Every row comes from one small tree of marks. Brackets hold a mark, then the marks that hang from it, in alphabetical order. Every link used is in the known rows. Which tree was each row made from?
Known rows
{mopite {pufuf {napev zokib}} {sizifed {pati zite}}}: [ 23 -15  44   5 -21  19  20  34  15  -1  -9 -11 -79 -12  41 -27  19 -10
   5 -24  20  13 -16  -6  21  13 -11   2  11 -29   3   4  23 -29 -20  23
 -33  18 -16  10 -12]
{kivu {lilonal dipas {misuv pati zepun}}}: [ 11  -5  34 -16 -11  -5 -10  10 -25  15   6  18  17   3  -4 -35  24  13
   1  15  12   6  22  -9   7 -15  13  -5   1 -36   8 -31   0  -5   9  26
 -18   2   8  13  -6]
{lilonal dipas kivu {misuv zepun}}: [ -3  -3  39  -7  -8 -30 -16  14 -28 -34   3  27  -6   0  10 -43  25  14
  13   8   4  19  28 -18   9 -27   6  -8  10 -38  11 -48   7  -6  34  16
 -21   2  40 -18   6]
{lilonal dipas kivu {misuv pati zepun}}: [  2  -6  42  -8 -14 -27 -16  22 -25 -36   1  23  -4   1  -9 -45  23  11
  10  11  -5  17  36 -20   7 -25  13  -4   8 -46   2 -51   3  -2  24  14
 -27   4  21 -14   1]
{mupalar {dipas {lilonal kivu misuv}}}: [  7   8  24  11 -16  17  -3   1 -22 -10 -11  16  -1  -2   7 -11  12  11
   0 -14  31   3 -14 -13   7  -6 -14   0  -4 -30  -5 -19  -3  -6  22  -3
  -5  -5  20  -6   3]
{kevo pazos zite}: [ 11  -2  11  -6  -4  28  19 -12  -2  11  -8  24  -8  -2  20 -30  -7  13
  13   4  -9  -1   5  -7   4 -14  -8   6   1 -17  23 -14   3  11   9  21
 -19  21  20  17  49]
{mupalar {dipas {lilonal kivu {misuv {pati zite} zepun}}}}: [  3   2  28   9 -23  17   1   9 -18 -18 -18  11   2   0   2 -25  10   9
   3  -9  19   4  -4 -12   7  -5 -10   4  -5 -40  -9 -20  -2  -2  14  -6
 -14 -10  16   3   5]
{lilonal {dipas mupalar} kivu {misuv {pati zite} zepun}}: [ -3  -7  38 -16 -17 -40  -6  24 -25 -41   3  12  -7   2  -3 -50  27   6
   9   7  -8  16  41 -27   7 -16  12  -1   6 -48   8 -53   4   6  22   6
 -22  15  11  -3   0]
{zokib zepun}: [-10   7  18 -15 -10  12 -22  -4   2  -9   2   4 -17  14   3 -24   1  21
 -11 -15 -21  -3 -16   2   3 -19   4  -4   4  -3   3 -11  -1 -24  -4  34
   5   5   9   7   2]
{mopite sizifed}: [  1 -10  26   7  -2   1  -3   7  -1   6  -5  20 -45   0  21 -10   9   6
  -5 -17  13  -3 -15   8  10  -5  -3   0   4   4   9  -8  19 -18  -5  14
  -6  18   5   9 -14]
{mupalar {dipas {lilonal {misuv zepun}}}}: [  2   9  21   9 -20  22  -1   4 -22  -9 -18  12   1   1   7 -22  11  15
  -2 -15  23  -3 -11  -5   6 -10 -19   3  -3 -37  -9 -15  -4  -1   7  -6
  -6  -8  17  -1   2]
{dipas {lilonal kivu {misuv zepun}} mupalar}: [ -3   0  30 -16 -10   9  -4   8 -19  -9   7  13  -5   2   6 -22  24  13
 -26 -28 -10   6   0 -15   8  -7  -1  -5  -1 -26  13 -32  -8   2  26  -1
   2  29  29   1   1]
{mopite {pufuf {napev {zokib zepun}}} {sizifed {pati zite}}}: [ 18 -10  45   1 -23  21  16  33  16  -4  -7 -14 -79 -11  39 -33  16  -5
   3 -26  12  13 -19  -7  17   9 -12   0  12 -28   4   4  21 -34 -22  29
 -31  18 -15  10  -9]
{vani {kevo zite} rivutak}: [  9 -13  -6  -3   8  -1  34   6 -14   9 -11  39  -9  12   7  -4  26  20
 -11 -19  10   0   7 -23  17 -15  -7  27   5 -31   0 -10  10  16  23  28
 -21 -21  15  42  24]
{kivu {lilonal {misuv pati}}}: [ 17   3  31 -13  -7   2 -10   4 -18  32   9  17  13   2  -5 -15  12   8
  -5   9  22   2   7 -16   8  -3  19  -4  -6 -22   5 -20  -1  -5   5  28
 -18   6   4  23  -8]
{vani {kevo {zite pati}} {rivutak pazos viso}}: [ 14 -28 -11   6  17   6  33   7 -30   6  24  41  -6  13 -29   7  22  10
  -7 -59  13  20  -2 -24  21 -22 -10  28  -6 -39 -15  -8  -3  23  28  21
 -31 -14   1  24  33]
{pati zite}: [ -4  -8  17  -5  -7  -2   5   7   0  -7  -9  11 -14  15  22 -23  15  -3
   3   0   7   3  -5  -3  16   4  12   1  -2  -6   4  -5  15  -7  -2  20
  -7  -5  -4  19   7]
{rivutak pazos}: [  5  -8   6  -7  -9   1 -11   0 -20  -2  11  14 -11   6   5   6   3   2
   2 -29   4   3  -8   4  11  -7   1   0  -4  -5 -12  -6  -8  -6  14  17
  -9  11   0   0   5]
{mano viso}: [ -9  -3  23   5  23  10 -18  -7  -4  -3   2  20 -27  15   2  -4   6  16
 -10 -20  -3  13 -21  -5  16   5  -6   3  -5   2   6  -4   2  -4   4  18
   6  13   1   6  -6]
{pufuf {napev zokib}}: [ 20 -13  18 -10 -24  20  -4   3  -1 -10  -8  -7 -25   4  22 -12   4  -2
   3 -18   3  -1  -2   1   2 -14  -1  -4   5 -38  21  -1 -14 -15 -16  28
  -5  12  -7  -3  13]
{dipas lilonal mupalar}: [  3  -6  15 -13  -6  25   2   0 -12   5   5   7 -11  12   6  -5  26   8
 -34 -35  -7  -6 -18   0  10   0  -5  -1  -2  -8  11 -15  -9  -3  11   2
  21  32  -1   4  -4]
{vani kevo {rivutak viso}}: [  8 -22  -7   4  15   1  21   3 -20   5  15  36 -14  13 -16  13  28  16
 -17 -45  14   9  -8 -18  22 -14   0  22  -4 -31 -16 -23   0   9  26  23
 -20 -15  14  31   6]
{napev zokib}: [  5 -27  14   1 -21   1  -3  -2  -3  10  -3  -1 -14  14  34  -4  -5  -2
  -7 -24   4 -11   1  12  20 -14   4  -4  15 -11  -1   0  -6 -14  -4  36
  -1   2   0   5   8]
{zite pati}: [ 12 -16  21   7  11  14   0   3  -2   7   0  16 -16  14 -23  -9  16   2
 -15 -18   3   2  -2  11  21 -25   3   3  -7  -7  -1 -13  -3  -1 -18  17
  -1  14  -1  -5  -2]
{zokib {napev pufuf} zepun}: [-11  12  18 -11 -26   4 -18  -7   7 -21  -3 -17 -18   9   9 -37  -2  17
 -17 -14 -13  -8   2   3  -3 -31  -3  -6  31 -10  14 -11 -14 -45 -18  55
  11   8  -4  17  25]
{vani {rivutak viso}}: [  7 -13  -2   4  13  19  -4   1 -25  11  33  23 -19  17  -6  11  13  16
 -13 -42   0   9 -12 -11  17 -14   6   2  -3  -7   8 -18   3   2  13  21
 -12   1   9  22   2]
{rivutak {pazos {kevo zite}} viso}: [  5 -19  -1  -4  -2  28   0  -6 -22  -4  47  15 -10  15 -24  -4  -5  -1
   5 -58   1  22 -20  -3  10  -6 -16   3  -9 -28 -32  16  -7   5  20  15
 -20  -3  -7 -12  25]
{rivutak {pazos {kevo {zite pati}}} viso}: [  8 -22   1   0   2  31   2  -5 -21  -2  48  16 -10  16 -34  -6  -4  -3
   2 -62   1  24 -19  -1  14 -10 -17   4 -11 -29 -33  14 -10   7  14  14
 -20   0 -10 -16  25]
{mopite pufuf sizifed}: [  2 -12  35  25   4  15   3  18  -4  12   1  10 -69  -7  37 -13  26   3
  -3 -25  22   4 -23   7  25   9  -5   3  10  -1   0  -7  34 -22  -5  14
 -25  14   2   7 -25]
{sizifed {pati zite}}: [ 17  -4  25 -25 -15   3  14  20  16  -4  -7   7 -21  14   4 -16  11   1
  -4   0  -1   4   1  -7  18   1   4   1  -2  -9 -14  -1   4 -13  -4  23
  -5   7  -7  22  -4]
{pazos {kevo {zite pati}}}: [  8 -10  13  -4   0  33  16  -6   8   7  -4  14 -13  15 -11 -34   2   6
 -10 -14  -2   3  -2   2  14 -14 -24   6   1 -28 -18  17   7   7  -7  25
 -11  -9   4  -2  21]
{misuv zepun}: [ -9 -14  17 -11  -8  13  -9   6  -1  -9 -10  10 -12  12   8 -24  11  21
  -6  -9 -30  -9  14  23  10 -21   1   1   1 -17  -3 -12   3  -4  -6  11
  -8  -1  28  17  -5]
{napev pufuf zokib}: [ -3 -32  13  13 -31  -4  -2  -2  -1  21  -9 -20 -14  18  52 -23   5   4
 -12 -15  12 -18  10  19  27 -19   0  -2  34 -27  -6  -1 -16 -18 -12  41
   0   1 -13  15  12]
{kivu {lilonal {dipas mupalar} {misuv zepun}}}: [  6  -3  29 -22  -8 -12  -8   5 -28  17  10  16  12   4   9 -31  27  16
  -2   7  13   3  21  -9   7 -14   5  -7   2 -29  16 -32   0  -2  15  22
  -8  11  17  14  -8]

Write each row's tree
[ 10  10  21  11 -20  21  -1   5 -22  -7 -16  12   1   1  -2 -16  10  10
  -4 -14  30  -3 -13 -11   6  -4 -14   5  -4 -36 -12 -16  -5  -1   5  -5
  -7  -5   1  -2  -1] | {mupalar {dipas {lilonal {misuv pati}}}}
[  3   3  33 -12  -5 -41 -11   9 -33 -26  14  22 -14   1  11 -24  29   9
   5  -1  19  15  21 -33   8 -14   5  -8   8 -27  18 -51   3  -2  36  14
  -6  23  18 -19  -2] | {lilonal {dipas mupalar} kivu misuv}
[  3 -12  22 -12  -6  21   0  -1  -9  -2  12  10 -12   8   7   1  28   8
 -29 -32  -9   3 -13  -3   9  -1   0  -5  -3  -4  13 -22  -9  -9  29   2
  19  32  14   1  -2] | {dipas {lilonal kivu} mupalar}
[  3 -20   0  -3  -2  24  -7  -7 -22  -5  48  13 -12  14 -27   4  -4  -2
   0 -62   5  21 -23   1  13  -4 -13   0 -12 -25 -38   6 -12  -2  20  15
 -18   1  -4 -15  11] | {rivutak {pazos kevo} viso}
[  6   3  37  -3  -5 -33 -15  10 -31 -26   9  29 -10   1  11 -28  27   6
  12   8  25  21  15 -30  11 -18   8 -10   9 -28  14 -45   7 -10  38  22
 -14   8  24 -25   6] | {lilonal dipas kivu misuv}
[ 12   1  28 -19  -4 -15  -7   1 -30  22  15  18  10   3  11 -21  28  10
  -3   6  28   5  11 -17   8  -8   8  -8   1 -21  18 -30   0  -5  18  25
  -4  14   6  10  -7] | {kivu {lilonal {dipas mupalar} misuv}}
[  3   5  26   9 -19  18  -3   3 -20 -14 -13  14   0  -3   7 -19  11  15
   1 -13  22   2  -8  -8   6 -11 -16   0  -3 -35  -7 -20  -3  -5  18  -7
  -8  -8  28  -3   3] | {mupalar {dipas {lilonal kivu {misuv zepun}}}}
[  7   1  30 -12 -11   9  -3  10 -19  -5  10  12  -6   2  -7 -14  24   5
 -28 -26  -1   7  -5 -25   8   0   6  -3  -4 -25   9 -33 -10   2  23   2
   2  35   5  -1  -2] | {dipas {lilonal kivu {misuv pati}} mupalar}
[  6   4  33  -1  -6  18  -9   7 -18  -4   3  26  -2   2   6 -17  21   5
 -17 -16  13  15 -18 -19  12  -5   6  -9  -1 -20   9 -23  -2 -11  30  15
  -5  10  27 -11  11] | {dipas {lilonal kivu misuv}}
[  7  -6  33 -22 -13 -14  -3  12 -25  11   7  11  14   4   1 -39  26  10
  -1  11   9   5  26 -14   7  -9  13  -3   0 -37  11 -33   1   1   7  21
 -15   9   0  20  -7] | {kivu {lilonal {dipas mupalar} {misuv {pati zite} zepun}}}
[  5   7  22   9 -22  23  -2   8 -21 -11 -19  10   2   1  -3 -23   9  14
  -3 -14  19  -4  -7  -5   5  -9 -15   5  -3 -42 -13 -17  -6   1   3  -8
 -10  -8   9   1   0] | {mupalar {dipas {lilonal {misuv pati zepun}}}}
[ -5   3  35  -8  -9 -15 -15  11 -16 -17   0  22  -9  -3   7 -29   8  15
   5   1  -4  11  20 -17   9 -19  11  -6   0 -28   5 -34   5  -2  23  15
 -27   2  49   3   2] | {lilonal kivu {misuv zepun}}
[  0  -6  38 -16 -15 -35 -12  20 -28 -36   7  15  -8   1  -9 -40  26  13
   4   3 -10  11  42 -23   5 -22   9  -2   7 -46   6 -55  -1   5  23   6
 -20  21  15  -9  -6] | {lilonal {dipas mupalar} kivu {misuv pati zepun}}
[  1  -2  32 -15 -14  11  -4  13 -17 -11   7  10  -3   2  -9 -24  22  11
 -28 -26 -16   6   5 -16   7  -6   4  -2  -2 -32   6 -33 -11   4  19  -2
  -3  31  16   3  -3] | {dipas {lilonal kivu {misuv pati zepun}} mupalar}
[  6  -7  -8  -7  -2  16   8   0 -23  10  13  21 -12   7   7  -3  -1  14
  -7 -35   0   6  -4 -13  15 -12 -12   7   0 -15  -4  -5   2   9  19  28
 -24  -6  12  23  17] | {vani {rivutak {pazos {kevo zite}}}}
[ 16   0  30 -18  -8 -13  -7   6 -28  20  14  15  11   5  -4 -22  27   8
  -5   8  23   3  17 -18   7  -7  12  -4   0 -27  12 -33  -2  -3  12  24
  -9  17  -7  13 -11] | {kivu {lilonal {dipas mupalar} {misuv pati}}}
[ -2  -1  39  -8 -16 -17  -9  22 -10 -25  -4  16  -7  -1  -5 -41   8   6
   7   8  -9  15  27 -24   9 -12  22   0  -2 -39  -2 -35   6   3  13  14
 -37   0  26  12   3] | {lilonal kivu {misuv {pati zite} zepun}}
[ -5  -3  36 -16 -10 -38 -12  14 -30 -33   8  20 -11   1  10 -39  28  16
   6   0  -2  13  35 -20   6 -24   2  -7   8 -38  15 -52   2   1  33   9
 -12  18  34 -12  -2] | {lilonal {dipas mupalar} kivu {misuv zepun}}
[  9 -12   7  -5   0   3  36  -7   1   3 -24  34  -5   1   7 -20  14  13
   4  -4   9  -3   6 -11  12 -12 -10  24   1 -37  -7 -17   0  12  19  23
 -21   0  20  22  38] | {vani {kevo pazos zite}}
[  9 -18  -9   2  10  27   7   0 -29  10  40  23 -13  13 -22   3   2   9
  -9 -59   0  19 -12 -13  18 -17 -11   7  -7 -21 -10  -4  -3  13  17  23
 -26  -3   4  12  20] | {vani {rivutak {pazos {kevo {zite pati}}} viso}}
[  3   4  28 -13  -7   7  -3   5 -21  -4  11  15  -7   2   6 -12  26   8
 -26 -29   5   9  -9 -24   9  -2   1  -6  -2 -18  15 -31  -7  -1  29   4
   6  32  18  -3   0] | {dipas {lilonal kivu misuv} mupalar}
[  5   6  27 -13 -13 -37  -2  21 -31 -25   0  12  -9   9  -2 -43  27   1
   1   3  18   8  22 -32  10  -5   9   2   7 -44   8 -41   4  10   1  12
 -13  20 -26  -6  -3] | {lilonal {dipas mupalar} {misuv {pati zite}}}
[ 15  -6  20 -15 -28  21 -10   1   3 -15  -8 -12 -25   5  19 -21  -1   4
   0 -20  -8  -1  -8  -1  -2 -19  -2  -6   7 -38  22  -2 -16 -24 -18  36
  -3  10  -5  -3  16] | {pufuf {napev {zokib zepun}}}
[ 10  -5  31 -22 -11 -10  -8   9 -27  15  10  13  14   4  -4 -32  26  14
  -4   8   7   1  27 -10   5 -13  10  -4   1 -35  10 -34  -3   0   8  20
 -13  13   4  17 -10] | {kivu {lilonal {dipas mupalar} {misuv pati zepun}}}
[ 10 -13  -6  -2   8  -3  34  -6 -12  10 -17  39 -12  -3   4  -1  16  20
 -12 -19  13   0   3 -19  20 -16  -6  26  -1 -32  -4 -44  -2  12  26  30
 -30   1  34  40  23] | {vani {kevo pazos} rivutak}
[ -2  -3  32 -16 -15   8   0  16 -15 -14   4   8  -3   4  -4 -30  24   6
 -24 -23 -14   8   5 -20   7  -2   6  -1  -3 -33   8 -33  -6   5  19  -3
  -5  27  12   8   1] | {dipas {lilonal kivu {misuv {pati zite} zepun}} mupalar}
[  7 -17 -11  -4   4 -14  22   5 -24   3  -4  35  -9   4  -1  13  20  14
 -12 -38  17   5   0 -18  21 -13  -6  24  -1 -28 -19 -23  -4  10  31  27
 -26 -12  15  32  10] | {vani kevo {rivutak pazos}}
[ 17 -23  -7   8  20  17  44  -3 -17  14  12  44  -8   4 -25  -8  17  16
  -7 -40   8  15   1 -26  20 -26 -12  29  -6 -43   0 -29  -2  27  22  24
 -35   0  19  31  46] | {vani {kevo pazos {zite pati}} {rivutak viso}}
[  7  -3  21  12 -16  28   0  -4 -15  -9 -10  13  -5   3   8  -2  13  11
  -1 -16  22  -2 -17   1   7  -7 -15   2  -5 -19  -8 -13  -4 -12  21  -3
   4  -6  18  -2   1] | {mupalar {dipas {lilonal kivu}}}
